Each row was made from one path, in order. Every step used is in the known rows, and no mark comes twice. Write each row's path.
(in the rows, 128 means zero)
Known rows
nasob/padet/pato: [117 136 117 124 153  80 124 130  91 136 125 128 128 135 120 108 153 110
  91 130 156 199 111 124 129 135 155 100  88 157]
bude/feviv/pato/nomos/tosu: [130 171 154 104 115 188 151 106 110 148 110 129 128 119 122 130 122 145
 144 110  80  84 109 136 172 142  31 105 137 171]
tosu/tefe/nasob/padet/pato/feviv: [105  73  73 101 140 101  85 135 143 141 146 150 132 151 106 133 131  87
  46 167 178 215  72  59 106 163 192 138 150 145]
pato/nomos/tosu/tefe: [136 136 171 116 104 199 138 170 139 103 118 144 134 130 110 130 180 146
 157 124 104 110 129 181 122 121 109 177 112  49]
nasob/padet/pato/zema: [111 132 104 119 160  50 121  80 114 133 127 122 131 157 120 118 169  94
 107 115 152 215  66 101 107 151 146  73  89 164]
nomos/pato/padet/nasob: [147 132  93 142 151 133 160  49 110 129 148 122 125 116 110  95 145 121
 116 121  95 130 105 171 105 148 161  85 156 126]
pato/feviv/bude/nomos/tosu/tefe: [127 149 170 150  74 174 137 108 170 139 105 146 138 125 159 190  51 119
 219 143 139  37 182 127 139 169  90 169  93  94]
bude/feviv: [127 141 132 146 118 148 151  84 160 123 127 121 125 120 153 118 114 145
 134 112 128 101 141 138 126 131  81 143 165 130]
nasob/padet: [120 127 129 147 150  98 124 156 110 127 113 125 124 125 130 109 137 136
 107 122 147 152 135 144 110 114 142 132  98 140]
vimus/nomos: [126 143 176 164 117 129 159 169 127 127 113 106 123 117 146 145 128 150
 123 120 151 117 165 133 142 145 124 128  73  87]
padet/pato/zema: [117 136 122 126 145  65 134  57 135 129 131 118 132 152 130 131 167 105
 130 106 131 184  83 100 115 147 114  93 119 130]
feviv/bude/nomos/pato/padet/nasob: [158 162 101 142 109 126 175  83  98 132 119 122 129 113 145 117  74 117
 187 139 112  45 178 155 137 146 160  94 124 134]
nomos/tosu: [125 137 167 147 130 174 138 100 138 128 130 129 127 118 128 148 143 149
 152 101 114 119 123 181 108 130  89 137 103 111]
pato/padet/nasob/tefe: [145  98  87 127 177 138 114 141 133 110 145 127 114 137 111 110 155 103
 134 116  95 166 131 195 108 100 181 145 131 140]
pato/feviv/bude/nomos/tosu: [126 163 172 155  96 142 155  85 134 157  84 139 133 118 166 192  22 129
 223 122 132  40 196 142 150 160  75 142  74 141]
bude/nomos/pato/padet/nasob/tefe: [165 135  93 125 117 115 122 125  84 112 131 127 127 114 108 113 120 111
 137 142 108 105 145 210 110 114 185 103 142 155]
padet/pato/feviv/bude/nomos/tosu: [122 176 159 131 100 123 155  61 115 166  95 141 137 130 159 192  43 102
 204 131 140  85 172 121 170 182  87 109  66 156]
bude/nomos/pato/padet/nasob: [161 159 117 147 103 113 165  90  79 127 128 120 131 102 126 111 119 120
 132 137 109  89 133 183 126 136 164  88 136 149]
feviv/pato/nasob: [131 122 135 142 139 121 141 126  96 143 136 105 121 115 133 132 117 122
 116 114  77 118  98  78 158 113 101 107 143 151]
bude/feviv/pato: [122 145 126 140 121 136 134  86 137 150 130 114 123 114 145 118 104 137
 119 119 110  96 119  86 158 137  46 106 172 180]
tosu/tefe/nasob/padet: [118  67  87 118 128 147  82 206 154 105 153 139 126 137 112 112 163 129
  67 156 167 162  94 102  81 106 190 176 156 106]
nomos/tosu/tefe/nasob/padet/pato: [113  87  97  87 128 185  80 152 141 120 176 149 133 146  92 137 191 104
  69 151 159 205  39 116  94 149 180 128 120 130]
tefe/nasob: [123  87 110 131 135 135 112 158 140 120 137 128 121 125 127 127 130 150
  91 126 140 134 126 118  99  96 144 167 168 113]
feviv/bude: [125 135 130 150 139 129 149 124 154 129 110 123 123 131 159 130  87 143
 186 115 129  76 198 119 128 120 104 156 119  88]
tosu/tefe/nasob: [125  69 109 127 113 165  97 180 174 101 156 135 127 132 121 125 161 139
  88 147 145 132 113 105  88 103 158 193 185  69]
tefe/tosu: [129 122 170 132 121 114 113 165 133 141 121 138 126 114 134 120 153 143
 160 128 152 127 157 147  81 113 117 175 136 113]
vimus/nomos/bude/feviv/pato: [113 175 178 147 108 138 150 117 169 145 138  97 128 115 161 138  90 155
 118 125 128  89 137  59 229 162  52  57 111 177]
nomos/bude: [119 147 170 154 136 105 132 119 169 115 130 119 131 123 149 119 119 163
 139 113 127 122 162 135 163  97 102 128 123 118]
padet/nasob/tefe: [141 108  81 123 163 103  98 177 140 116 127 135 117 134 117 119 141 121
 160 125 106 137 137 200  89  93 160 156 116 115]
padet/nasob: [136 132 106 148 149 104 141 141 133 131 125 127 120 122 134 114 139 131
 153 120 107 119 123 171 103 115 140 143 107 111]
feviv/pato: [122 133 143 148 139 107 120 131 110 150 122 114 122 113 131 123 120 138
 115 123 108 115 127  98 147 117  75 114 133 154]
feviv/pato/nasob/tefe: [136 101 111 118 153 122  97 159 103 129 139 113 117 126 115 136 119 111
 119 119  75 136 112 104 142  91 119 120 153 154]
nasob/padet/pato/feviv: [107 132 113 132 161  51 127  84  96 162 107 136 129 138 123 131 103  94
  87 134 160 207 117 101 134 168 143  96  94 178]

Which path is each row?
[115  77  74  94 132 127  82 181 134 115 164 142 130 148 103 110 180 102
  46 165 172 209  69  81 100 129 202 141 146 125]
tosu/tefe/nasob/padet/pato
[116  76 108 108 122 204  79 175 160 111 164 146 129 135 100 138 174 131
  86 143 151 161  64 137  75 129 167 163 131 115]
nomos/tosu/tefe/nasob/padet
[126 124 147 151 153 141 138  95 104 143 140 106 120 116 126 112 135 120
  88 114  97 149 124  97 167 121  95 103 152 179]
feviv/pato/padet
[147 144 122 151 135 145 180  90 105 133 144 106 124 113 116 117 142 123
 105 127 116 126 113 158 129 183 174  62 103 109]
vimus/nomos/pato/padet/nasob
[123  81 129 117 108 223  95 152 182 106 167 142 130 131 110 149 171 141
 110 134 131 130  81 138  84 122 135 181 160  77]
nomos/tosu/tefe/nasob
[116 131 128 157 145 102 152  76 160 154  93 133 124 134 162 152  38 128
 184 120 133  86 202  95 133 150  95 152 122 110]
pato/feviv/bude
[129 114 120 141 150 113 145 149  97 120 129 115 122 125 130 118 132 120
 108 115 120 153 106 127 121 108 167 128 105 138]
pato/nasob/padet
[125 181 146  96 124 110 162  99 143 117 120 130 138 142 141  99 131 141
 131 122 121 137 149 117 215 122  93 100 144 142]
padet/pato/nomos/bude/feviv
[117 130 131 143 144  78 118  82 132 148 122 108 125 135 132 133 137 123
 132 106 102 134  84  74 126 132  67  86 136 164]
feviv/pato/zema
[126 152 123  98 151  72 140 181  57 129  95 135 130 142 108  95 164 117
  96 133 142 189 130 139 149 118 162 113  82 140]
nasob/padet/pato/nomos
[126 122 166 142 107 206 120 118 173 108 150 137 132 124 122 144 173 139
 149 122 119 118 107 167  99 138 104 165 121  65]
nomos/tosu/tefe
[113  94  77  99 154  95  98 161  98 134 145 134 125 143 109 114 151 112
  51 144 169 211  86  97 110 122 188 116 126 165]
tefe/nasob/padet/pato
[138 131 134 151 137 143 156  34 108 123 141 115 130 113 114 101 140 137
  89 114 116 135 134 149 115 141 132  96 176 118]
nomos/pato/padet
[132 147 148 121 134 100 137 181  78 144  89 122 124 119 119 108 128 145
 123 124  95 107 148 113 168 100  83 127 129 137]
feviv/pato/nomos
[126 138 125 155 129  84 141  25 123 152 105 130 134 111 124 133  77 140
 112 126 129 112 141 128 100 168 102 101 166 116]
nomos/pato/feviv
[141  96 117 126 149 130 116 160 124 102 136 120 120 133 123 134 130 121
 138 111  96 138 134 154 110  81 156 159 147 102]
pato/nasob/tefe
[125 136 195 150  91 219 140 165 169 113 145 121 130 122 127 167 169 142
 143 128 141 111 119 151 125 174 115 141  67  48]
vimus/nomos/tosu/tefe
[103  91  73 107 161  70  99 114 106 160 127 142 127 145 111 137 102  96
  50 147 171 220  89  74 116 154 179 112 130 189]
tefe/nasob/padet/pato/feviv
[133 153 143 106 136  91 154 154  81 127  99 132 131 137 118 106 159 128
 119 125 122 159 146 141 159 114 130 131 111 103]
padet/pato/nomos
[114 161 149 138 126 126 128  76 175 141 141 112 130 118 154 116  92 153
 124 119 107  99 126  74 204 126  38  81 165 195]
nomos/bude/feviv/pato
[115 125 105  71 154  80 109 199 105 121 125 140 135 152 106  96 148 134
  63 144 155 198 117  99 182  92 187 105 112 166]
tefe/nasob/padet/pato/nomos/bude
[140 100 127  79 142 109  89 168 108 129 151 140 126 139 108 132 172  89
 146 132 128 190 113 134  96 108 173 149 146 129]
padet/pato/nasob/tefe/tosu
[145 173 137 147  80 105 154 106 103 129  96 123 136 107 156 132  55 151
 188 140 142  18 211 134 129 134 110 114 132 103]
feviv/bude/nomos/pato
[159 140 106 116  94 119 133 137  96 110 115 123 132 120 139 146  52 124
 195 137 110  32 195 140 126 106 155 122 150 103]
feviv/bude/nomos/pato/nasob/tefe
[109 158 137 132 133  97 124  27 198 138 142 106 133 140 154 125 110 138
 141 102 102 111  84  47 181 140  31  56 169 201]
nomos/bude/feviv/pato/zema
[116  82  89 122 148 115  98 185 120 124 132 131 121 131 118 114 133 139
  70 134 160 165 111 116  93 101 177 149 137 151]
tefe/nasob/padet
[110  72  63  88 141  99  78 129 157 113 166 136 133 170 103 120 196  87
  65 148 168 225  24  56  80 146 193 116 149 131]
tosu/tefe/nasob/padet/pato/zema
[137 160 154 157  92 110 153 162 121 126  91 122 128 117 175 145  63 143
 207 132 145  35 222 130 151 108 108 161  97 112]
feviv/bude/nomos
[147 167 153 154  75  93 142 110  83 125 104 122 138  95 136 126 100 156
 132 139 140  65 167 163 121 124 115 109 140 118]
bude/nomos/pato
[134 153 173 121 127 167 153 145 107 122  97 136 129 125 114 133 151 156
 159 104 100 111 142 196 129 113  95 151  95  94]
pato/nomos/tosu
[137 151 172 143  66 202 136 153 162 112 121 137 136 121 156 167 102 134
 222 140 134  30 179 149 134 137 101 172  90  75]
feviv/bude/nomos/tosu/tefe
[148  91 109 103 165 134  91 173 134 127 148 144 116 131 106 109 177  97
 163 130 120 170 133 195  74 104 187 168 137 150]
pato/padet/nasob/tefe/tosu
[129 107 123  68 110 198 112 177 131 110 148 153 136 148  89 133 197 121
 100 145 125 165  79 132 123 130 155 160 142  77]
padet/pato/nomos/tosu/tefe/nasob
[133 112 136 117  65 216 110 183 171 110 140 144 134 128 145 173  99 136
 183 152 146  45 154 122 118 121 135 189 130  84]
feviv/bude/nomos/tosu/tefe/nasob
[129 171 160 120 119 130 162 123 164 108 107 127 134 130 149 101 112 168
 149 113 113  92 177 137 195 101  81 132 154 128]
pato/nomos/bude/feviv
